Known rows, with every step that occurs
resu/besak/vovaz: [ 14   2  43  14 -13 -29  43  22  -8 -17  15 -37  10 -28 -10  15 -23 -24
  -1   8 -10  -4   8 -29  40   7  19 -29  -7  33  40 -34  21  31  34 -21
  33]
vabor/fatu/dami/vuzo/divef/tovig: [ 17  27  -9 -28  -8 -15  24   0  13   2 -25  23 -26   9 -24 -58   1  -5
  -9   5  22  38  -9 -14  -5  14   4  20  11 -13   3 -10  -5  -2 -29  10
  -5]
vovaz/tovig/dami/vuzo/valus/fatu: [-30 -20  -2  29  14  10 -20 -28  -4   3  27   3  24  37  15 -12  -4  10
 -18 -23  -9 -45 -14  43  -1  -3 -31   3  19  -3 -28 -11  -8  33 -11   2
  -3]
valus/tovig: [  2 -21  -5 -15 -14   9   7   1   2   2  15  19  20  -2 -11 -64  -1   3
 -13  11 -16  11  26  35  12 -11   1 -26 -23   1 -16   5  11  18 -35 -32
  -7]
resu/besak/vovaz/vuzo: [ 13  13  33   8 -38  -1  22 -41  -7  15  12 -13   6 -24  44  23 -27 -18
  -1  80 -12  -5  -3 -22  34 -20  18 -37 -13  28  29 -25  30  16  23 -30
  14]
besak/vovaz: [ 11   5  36   6 -18 -31  39  30  -7  -9   8 -39  13 -25 -27  19 -34 -15
  -3  -3  -9  -3   6 -19  36   0  22 -27 -17  28   6 -46  14  22  13 -19
   1]
besak/vovaz/vuzo/dami: [  9  11  19  81 -40  -7  17 -32  -3  12  35   5  19  -4   2  21 -29 -38
   0  25  -6  -8   0 -12   4 -25  45   9  21  15 -27 -21 -48  20  18  -9
  -3]
resu/besak/vovaz/tovig/divef/fatu: [  3   7   5  -4  22 -11 -19 -26   2   9  -6  -3  14 -23  83  28 -24 -12
  -8  18  21 -21  15  26 -30  -9  23 -15  -7  11  13 -19  21  16  17  -2
   6]
tovig/divef/fatu/vabor: [  2  14 -10 -18   6  -1 -25 -44  -2   7  -4 -10  -1 -13  36  62 -10   2
 -26  -9  12 -14  40  13 -29 -15  24  -3 -15   2   5  12   8 -36  11  -3
   2]
vabor/fatu: [  5  -9   2   4  -3 -19  11   0  11 -11  56   7  21  13 -24  36  -7   7
  -3  33 -10  67  15 -67  22 -17  16 -31 -13  -1  31  17  13  23  11 -41
 -18]
divef/tovig/dami/vuzo: [  2   9  -7  51  -7   9 -25   9  -4  -9  20  -6 -28   7 -36 -11  14  -2
 -16 -16  20  10 -57  24  -7  28 -50 -19 -22 -11  -8   4 -12   5 -38  12
   0]
sutufe/fatu: [ 15 -22   4  -3 -10  20   0 -33   1  -6  -3   3  22  20  72  32  41  -7
   0  19  -5  14  28 -32  10  -5  14 -22 -11   0 -13  15  -5  26   5 -35
   1]
divef/tovig: [ 22  37  -9  -7 -16 -18   4  -2  14   4  17  19  -9   9 -11 -48  -8 -13
 -13  -3  28   9  27   8   5   6  15  -7 -19  -8   0   0  -6  10 -20 -15
  -3]
divef/fatu/sutufe: [  7  23  -3 -18  -6 -11  -6  11   2   3   6   5 -12 -11  40  35 -16  15
  69  -9   8 -12  27  -6 -13 -12  16   6 -20   2  22  10   2 -40  19   8
   4]
besak/vovaz/tovig/divef/fatu/dami/vuzo: [  0  -1   6 -38  19   0 -25  14  -8  -4  -1   2 -14 -20  11  23  -2   4
   3 -21  10 -11 -47   4  -3  21 -25 -15 -21   3 -11  -4  -5 -24  -8  24
  -2]
valus/vuzo/divef/fatu: [ -2  13 -12 -24 -18  -7  26 -17  10  10 -45  33   3  -6  49  21   3  -1
 -25  53  17 -14  18  28 -27 -26  26  13  15  -5  -7 -19  15  22  26  -4
  -3]
dami/vuzo: [  0  -9   2  -4 -10   6 -13  13  -1 -17  12  21  -7   3 -39  27  20  22
  -9 -11  -2  -1 -49 -22  27  27 -51 -30 -22  -8   2  20   6  14 -13  -8
  -4]
resu/parup/vabor/fatu/dami/vuzo/divef: [ -2 -14   2 -29  14   0  41  38   8  -4 -34   6  -9   3 -34  -4  19   6
  10  23 -16  18  -7 -47  10  15  -4  21  29  -4  26   9   3   7   8  10
   3]
dami/vuzo/divef/tovig: [ 16  28  -8 -15 -15 -11  25  -6  13   2 -36  24 -23  10 -23 -58   6   0
 -18   3  23  14 -11   1  -3  18  -4  19  11 -10  -1 -14   0  14 -29   5
  -3]
vuzo/divef/tovig/dami: [  6  21  -9  84 -10   0   8   5  -1   5  -7 -34 -18   5 -22 -38  -6 -36
 -15  14  16  17  10  41 -29  -4  19  12   0  -5 -17 -16  -7   8 -13   8
   2]
parup/vabor/fatu/dami: [  3  -6   3 -30  17 -13   5  58   5   2  60  -9   8  -3 -24  12  -4 -19
  21   4 -10  51  35 -51  15 -11  41 -15 -10 -11  12  27 -28 -32  28  -9
  -6]
resu/parup: [  5  10  -2 -14  15  -1  22  16  15 -15  15   8  11  -4  -4  23  -3 -17
  20  37  -5 -42  67 -37  29   9  10 -17 -15  10  53  27  25  38  12 -24
  12]
tovig/divef: [ -6 -13  -1   9  -6  11 -37   9  -9   1  -6 -30  24  -2 -26   7   9   5
  -4  15 -18 -17  18   9  -9 -10  21 -19 -13   2   2  18  16   8  21 -13
  -5]
besak/vovaz/tovig/dami/vuzo/divef/fatu: [  3   8   4  13   7 -16  25 -15   5   3 -44  10 -12 -19  60  22 -19  -7
 -18  13  25  -5 -23  18 -25   0  -4  13  12   4  -7 -37  14  20  -6  14
  -2]
resu/parup/vabor: [ -2  -2  10  -4  31  -1  23  67  16   0  53  -5  12  -8  -4  -2  13 -14
  23  16   0 -24  64 -22  24  13  10 -19   7  -6  53  24 -16  31  11 -29
  17]
dami/vuzo/valus/tovig/divef/fatu: [ -3  -2 -14 -11  -1   2 -42 -12   4   8   4  21   9  -5  51 -44  -3  16
 -21 -18  21 -11  -5  52 -35  -9 -10   5   0  -5 -16  -9  -6  16 -25   1
  -3]
dami/vuzo/divef/fatu/vabor: [  3  16 -10 -26   1  -6  11 -44   2   1 -31  11 -18 -11  30  61  -6   8
 -31  -8  14  -6  18  -5 -15  -1   6  16   1   0   8   4  12 -29   6   4
   4]
dami/vuzo/divef: [ -2 -13   2  -6 -12   2  35   9   0 -10 -62  15  -3   5 -39   8  20  20
 -10  19 -19   3 -28 -30  18  12 -13  13  22  -3   4   1  23  22   9   1
  -3]
resu/besak/vovaz/vuzo/divef/tovig: [ 22  36   8  -9 -29 -15  42 -31  10  16 -35   9 -19  -6  19 -62 -16 -19
 -15  47  19  10  11   0   0  -6  27  13  19   6  17 -35  14  17  -9  -6
  13]
dami/vuzo/valus: [  3  -9   1  20  -4   0 -23   3  -1 -11  39  11  20  20 -57 -37  17  27
  -6 -63  -6   8 -29 -37  42   8 -35  20  27  -9  -3   3 -14  27   0  -3
   0]
divef/fatu/dami: [  7  17  -9 -37  -1 -13  -7  28   3   2   8  11  -5 -18  34  21 -18 -25
  12  -8  15 -10  37  -4  -6 -12  38   4 -25  -6 -16  15 -13 -36  28  10
   1]
divef/fatu/dami/vuzo: [ -1   4  -4 -36  -1  -1 -22  25  -1 -10   8  28 -20  -8   1  26   8   7
   1 -24  15  -9 -39  -8   5  22 -34 -11 -27 -12  -9  17 -13 -22  -6  18
   0]
besak/vovaz/tovig: [  9  -2  26   3  38 -16  24 -27  -5   5   9 -22  30 -27  12  43 -35 -14
   3  16 -12  -5  12 -13  34  -3  19 -36  -7  24   6 -30  36  16   9 -21
  -6]
vovaz/tovig/divef/fatu/sutufe: [  4  15  -3 -19  19   0 -26  -5  -5  10  -1  -7  -1 -15  52  35 -14  16
  73  -2   4 -18  25  11 -30 -15  18   3 -15   8  19   8   9 -42  18  13
   1]
parup/vabor/fatu/sutufe: [  2  -1   9  -7  13 -11   7  39   1   0  60 -16   1   1 -19  25   1  19
  82   4 -16  49  25 -53   8 -12  16  -9  -5  -1  49  21 -10 -36  20 -14
  -2]
parup/resu: [ -6 -12  15  -1   2  -5   7  20   8  -5 -17  -7  19   3 -23  26  20  -7
  22   4  -1   1  41  -9  22  10  12  -9 -12  -7   6  13 -30   0  19 -21
  -3]
vovaz/tovig/divef: [ -7 -21   4   7  35  18 -39 -21  -9  11  -5 -26  37  -7  -3  24   3   2
   1  28 -18 -18  20  14  -8 -10  22 -23  -5  10   1  13  30   8  18 -14
 -12]
besak/vovaz/vuzo/divef: [  5   2  20   0 -34  -6  58 -25  -2  17 -63 -10   7 -16  11   5 -19  -5
  -8  75 -24  -1   1 -25  18 -23  35  10  27  19   5 -34  36  21  22 -11
  -4]

Rows
[ -5  -6 -10 -42   3  11 -34  22  -5  -4   1  19 -16  -9   3 -11  11   8
  -2 -22   7  -4 -43  22 -12  20 -33 -12 -24 -11 -18  15 -14 -24 -24  21
  -4] | valus/tovig/divef/fatu/dami/vuzo
[  0  11  -7  -1  -2   2   7   7  -3   5 -23   3 -27 -11  33  -6  -5  15
  61  -8   5  -1  -3  27 -35  -8  -4  24  -4   4   7  -3   2 -39  -7  24
   4] | valus/tovig/dami/vuzo/divef/fatu/sutufe
[-19  -5  -2  18   1  10 -20   6 -12   1  24 -20  -3  20  -3   0  -3  21
  64 -34 -17 -34  -2  24  -9  -7 -16  16   4   6  -1   5 -14 -30   7  20
   5] | tovig/dami/vuzo/valus/fatu/sutufe
[  8  27   2  83 -19  -2  19 -11  -2  13 -11 -45 -22  -7  -4 -39 -24 -40
 -19  31  14  15  -1  43 -26 -11  24   7   2  10 -16 -39  -4   7 -14  11
   1] | besak/vovaz/vuzo/divef/tovig/dami
[  1  11  -8 -36  23   0 -28  11  -2  12  -2  -4   4 -19  45  19 -16 -21
  12  -2   9 -16  35  12 -22 -13  44   2 -21  -3 -18  12  -7 -40  27  15
  -2] | vovaz/tovig/divef/fatu/dami
[ -6 -16   2  35   8   9  27  -5  -5  -2 -57  -6  -6   0 -30  10  15   4
  -8  23 -16   5 -34  -6   1   9 -16  13  24   2  -6  -6  24  18   0  11
  -4] | vovaz/tovig/dami/vuzo/divef
[ -4 -10   1 -39  22   2  -8  47   2 -17  44  12 -12   0 -34  18  21   2
  19  -5  -4  21 -26 -48  20  29 -32 -20 -16  -9  29  30 -16 -13  -7   3
  -1] | resu/parup/vabor/fatu/dami/vuzo
[  7   2   3  -9   2 -10   4  15   0  -8  42  -9  -1   3 -23  38  -7  21
  77  11 -20  46  19 -57  11 -15  14 -10 -16   7  44  23   7 -34  21 -11
  -8] | vabor/fatu/sutufe
[ 19  22  -9 -30 -10  -1  20  -9  10   4 -43  20 -26  14   9 -57  18  -7
 -10  -1  24  19  -3  -3 -11  16   5  24  13 -12 -11 -11 -13  -2 -30  10
   2] | sutufe/fatu/dami/vuzo/divef/tovig
[-16  -7  -3 -15   5   7 -12 -47  -6   3  17  -4   9  23  -1  37  -2  14
 -29 -37 -10 -35  19  12   5  -4 -11   5   7   3  -8  11  -4 -19   3  -3
   3] | dami/vuzo/valus/fatu/vabor
[ -3   3 -14 -24   9   7 -36 -50  -4   8   2  -4  -3  -7  25  13  -4  13
 -32 -36  13  -7  15  30 -27  -7  -3  10  -1   0  -3   4  -5 -35 -15   5
   3] | dami/vuzo/valus/tovig/divef/fatu/vabor
[ -9 -18  -4  46  -4  20 -23  12  -9 -11  21  -4 -15   0 -38 -20  18   3
 -16  -9  -2  10 -57  38  -3  22 -57 -30 -25  -5 -17   6  -5   6 -44   5
  -3] | valus/tovig/dami/vuzo
[ -9 -33  -4   2   1  23 -50  -2  -8   3   6 -17  27   6 -33 -85  19  22
 -13 -19 -20  -1  -6  45  -9  -7  -9  -3   9   2 -16   2   1  14 -26  -4
  -6] | dami/vuzo/valus/tovig/divef
[ -3  -8   2  94  29  13  -9 -18  -9   5  26 -36  11  -7  -2  36 -11 -30
  -2  23  -5   7  14  27  -6  -7  11 -23 -14   5 -14   2  15   6   6  -7
  -4] | vovaz/tovig/dami
[  6  16  -6  -8 -14 -18  30  -9  13   5 -43  31  -1  -6  57  16 -16  -1
 -15  20  20  -7  23  -1 -18 -15  24  17  12  -5  -1 -12  16  23  15  -3
  -1] | vuzo/divef/fatu
[   1  -20  -12  -20   -1   10  -17    1    2    2   27   28   12    4
   -6 -104    3   14  -13  -46    2   18   -6   36    9   -2  -21   12
    8   -6  -29   -8  -18    6  -46   -1   -1] | divef/fatu/dami/vuzo/valus/tovig
[  2 -17   1 -27  -5  12  32   8  -5  -7 -69   9  -7   5  -8   6  33   7
  -1  15 -17   9 -21 -34   8  11  -1  22  22  -3  -9   7   6  -1  10  11
   0] | sutufe/fatu/dami/vuzo/divef
[-22  -3  -6  25  -6   5 -20 -18   2   2  28   5  10  43   8 -43  -5   5
 -25 -33   5 -43 -13  50  -9   0 -30   8  20  -8 -31 -15 -22  31 -21   4
  -1] | divef/tovig/dami/vuzo/valus/fatu
[ -5 -10  17  56  22  12 -14  -4 -13 -13  19 -22 -11 -12 -19  32   7  -8
  -8  -1  -2   4 -60  11   9  28 -50 -35 -14  10   8  -6  11  12 -15  10
  11] | resu/besak/vovaz/tovig/dami/vuzo
[-16   7 -10  11   7   7 -20 -51  -3   6  19 -15  -4  24   2  14  -7   0
 -34 -43   5 -26  15  38 -15  -1 -13  14   7   1 -13   0 -16 -25 -13   9
   4] | divef/tovig/dami/vuzo/valus/fatu/vabor
[-10 -31  -7 -11   4  24 -52  10 -11   7   8 -21  25   4 -34 -85  17  14
  -4 -24 -19  -2  -3  43 -11  -8   1   4   9   1 -22   6  -6  -4 -21   3
  -6] | fatu/dami/vuzo/valus/tovig/divef
[  0  -7   0 -32   6   1 -14  25  -2 -14  30  13 -13   4 -41  25  14  10
   7  -9  -7  33 -45 -45  21  20 -32 -22 -22 -10   6  26  -9 -21  -4   5
  -6] | vabor/fatu/dami/vuzo
[-13 -16   0 -26  -9   5  32  19  -3  -3 -65  14  -8   7 -23   2  14   7
  -6  13 -21 -17 -22 -12   5   8  -5  20  21  -2 -13   4  12   0  10  16
   0] | valus/fatu/dami/vuzo/divef
[ -3   0  -7 -35   2   5 -36  26  -6  -9   0  15 -18  -7  -2  20  12  10
   0 -20  11 -11 -42   3  -8  20 -30  -9 -24 -10 -10  19 -11 -27  -5  23
  -2] | tovig/divef/fatu/dami/vuzo
[-13  -5  -5 -30   2   3 -10  22  -6   3  19  -2  17  18   0 -13 -12 -17
   8 -28 -16 -36  38   8  10 -16  30  14   1  -4 -32  12 -20 -22  28  10
   1] | vuzo/valus/fatu/dami
[ -7 -18  -1  31  -9  13  29  10  -5  -4 -56  -3 -12   3 -36 -26  20   5
 -15  19 -16  12 -35  12  -4   7 -19  13  19   0 -13  -7  15  18 -16  10
  -3] | valus/tovig/dami/vuzo/divef
[ -5 -14  -1  40 -11   7  29  11  -6  -6 -55  -8 -10   4 -42   2  17   3
 -12  18 -15   5 -36  -7  -1  11 -15  15  20  -1  -5  -3  16  17   3  11
  -1] | tovig/dami/vuzo/divef
[  6  12 -10 -38  -1 -11  17  27   3   6 -28  12  -7 -14  28   9 -15 -22
  10   2   9  -8  34  -7 -12 -13  47  23  -3  -9 -17   7  -6 -31  33  18
   2] | vuzo/divef/fatu/dami
[  3  -1  -4  -2   3  -4 -29  10  -1  -7  36  14   8  11 -28 -39   8  16
  -1 -71   7   6 -22 -24  27   4 -22  31  25  -9 -11   1 -26   0   3  12
   3] | divef/fatu/dami/vuzo/valus
[  0  -8   6  -5  28 -16  20  37  21  -5  83   0  18   8 -12  15   4  -4
  17  38  -6  54  44 -69  21  -4  12 -29   6  -4  66  21  -9  32   8 -41
  -4] | resu/parup/vabor/fatu
[  1  10  -9  14 -11  -8  15  -5   8   0 -41  23 -18  -7  46  18  -6   0
 -19  12  26  -5 -17  14 -29  -1  -6  16   8  -8  -7 -14   8  20  -1  12
   0] | tovig/dami/vuzo/divef/fatu
[  5 -16   0  -2   2   9 -26  -1  -4  -8  32   4  17  20 -24 -38  30  15
   6 -66  -3  15 -21 -37  35  10 -23  25  28  -7 -16   8 -32   2   1   7
   4] | sutufe/fatu/dami/vuzo/valus
[  1   6  -7 -20   3   5 -37   4  -5   5   7  -1 -10  -7  26 -23  -2  30
  63 -34   3  -5  -2  26 -31 -10  -9  19  -5   4   8   3  -8 -39  -5  19
   2] | dami/vuzo/valus/tovig/divef/fatu/sutufe
[-25 -18  -2   1  -5   5 -15 -12   0  -2  22  17  24  40   7 -18  -2  21
 -18 -30 -10 -49 -11  25  12  -2 -32   3  20  -5 -22  -4  -9  36  -6  -6
  -4] | dami/vuzo/valus/fatu
[-20  -5  -3  16   5  11 -18 -48 -10   3  20 -21   3  22  -2  35  -3   5
 -31 -37  -9 -32  14  28  -7  -5 -11   9   6   4 -14   5  -7 -22   0   3
   5] | tovig/dami/vuzo/valus/fatu/vabor
[ -3 -16   0 -26  -4  -1  34  18   1  -7 -48  12 -10   2 -43   7  14   9
   0  17 -21  27 -26 -47  10   7  -1  19  20  -4   5   5  12  -3  13  11
  -6] | vabor/fatu/dami/vuzo/divef
[  5  28  -7  82 -19   7   6 -14   0  14  -8 -29 -21   4  -3 -36 -11 -36
 -17  36  16  14   4  42 -30 -12  22   8   1  -2 -18 -16  -4   4 -15   6
   0] | vovaz/vuzo/divef/tovig/dami
[  0   9 -12  -2   5   3   8 -46   0   7 -27   1 -21 -13  31  31  -6  -2
 -36  -9  13   2  12  30 -31  -6   4  14  -1   1  -5  -3   5 -32 -15  11
   6] | valus/tovig/dami/vuzo/divef/fatu/vabor
